What can hang from each mark
j_703: j_427 j_597
j_541: j_427 j_597
j_597: j_541 j_703
j_427: j_541 j_694 j_703
j_637: j_541
j_694: j_427 j_597

(in the rows, 128 means zero)
Known rows, with every way that one mark hangs from another
{j_703 {j_597 {j_541 j_427}}}: [158 122 186 105 142 120 125 119  70 113 138 139 121 111 120]
{j_597 {j_541 {j_427 j_694}} j_703}: [ 79 177 145  95  90 116 129 101 133 148 135 132 147 157 113]
{j_694 j_427 {j_597 j_541 j_703}}: [ 52 114 131  99  32  88 152  71 168 127 113 152 120 122 142]
{j_703 {j_427 j_694}}: [133  89 109 140 196 140 114 139 141 130 116  54 125 108 126]
{j_541 {j_427 {j_694 j_597}}}: [177 191  94 169 146 140 120 124 171 159 135 141 130 125 135]
{j_694 j_597}: [156 114 137 143  89 124 130 105 166 122 125 155 120 108 143]
{j_703 {j_427 {j_694 j_597}}}: [146  93 111 145 178 131 122 127 152 126 112  63 120  96 132]
{j_703 {j_427 {j_541 j_597} j_694}}: [140 114 132 129 178 139 106 168 172 141 117  67 121 136 129]
{j_703 j_427}: [116  83 121 137 169 137 122 159 108 110 121  83 128 115 125]
{j_541 j_427}: [146 181 104 160 138 146 120 157 127 142 145 162 139 145 129]
{j_637 {j_541 j_427}}: [131 138 126 166 161 148 133 119 104 111 148 202 132 161 140]
{j_694 {j_427 j_541 j_703}}: [ 64  92 100 103  71 124 121 151 183 149 103  88 104 128 138]
{j_694 {j_597 j_703}}: [140 140 122 132  49 109 141  95 156 113 117 145 130 100 130]
{j_597 j_541}: [ 79  83 194  89 122 132 115 109 137 138 142 149 129 165 134]
{j_637 {j_541 {j_427 {j_694 j_597}}}}: [151 145 119 171 166 143 133  98 135 122 141 188 126 147 145]
{j_694 {j_427 j_703}}: [ 78  78  88 113  95 123 133 121 147 143 113 105 116 111 137]
{j_597 {j_703 j_427}}: [ 98 126 103 121 100 119 135 137 103 102 113  84 143 109 108]
{j_541 {j_427 {j_703 j_597}}}: [172 161 104 139 124 132 132 152  82 134 132 122 129 100 115]

Rows
[ 67 172 153  93  72 114 135 114 109 133 140 152 150 163 112]  {j_597 {j_541 j_427} j_703}
[148 123 125 151 151 138 142 117  73 105 139 174 125 130 131]  {j_637 {j_541 {j_427 {j_703 j_597}}}}
[ 87  68 120  93 100 112 137 109 115 132 113 101 109  99 131]  {j_694 {j_427 {j_703 {j_597 j_541}}}}
[ 46 102 165  77  93 108 136 115  96 111 122  97 143 142 109]  {j_597 j_541 {j_703 j_427}}
[185 190 111 143 131 138 136 154 100 160 160 193 151 147 124]  {j_541 {j_427 j_703} j_597}
[147 174 128 157 143 136 146 111  89 111 159 238 150 172 132]  {j_637 {j_541 j_427 {j_597 j_703}}}
[169 147 123 155 175 144 139 104 109 137 154 203 138 158 137]  {j_637 {j_541 {j_427 j_694 j_703} j_597}}
[149  95 152  87  72 123 115 167 132 126  99  56  99  93 115]  {j_427 j_541 {j_703 j_597}}
[205 214 111 162 179 147 119 135 149 174 163 193 151 161 133]  {j_541 {j_427 j_694} j_597}
[156  91 158 116 158 121 117 179  83  86 104  48 105  83 115]  {j_703 {j_427 j_541} j_597}
[175  97 146 118 185 124 110 160 116 107  98  19 101  74 116]  {j_703 {j_427 j_541 j_694} j_597}
[170 161 130 166 189 148 133 104 120 132 161 224 141 172 143]  {j_637 {j_541 {j_427 j_694} j_597}}
[ 68  88 146 109  73 103 141  80 178 137 122 162 110 130 156]  {j_694 j_427 {j_597 j_541}}
[157 150 125 125 135 125 133 122 122 130 140 148 154 137 118]  {j_541 {j_597 {j_703 {j_427 j_694}}}}
[119 103 122 130 170 141 102 169 177 135 105  37 113 124 128]  {j_703 {j_427 j_541 j_694}}
[ 88 136 112 113  82 119 127 158 128 105 105  73 135 122 109]  {j_597 {j_703 {j_427 j_541}}}
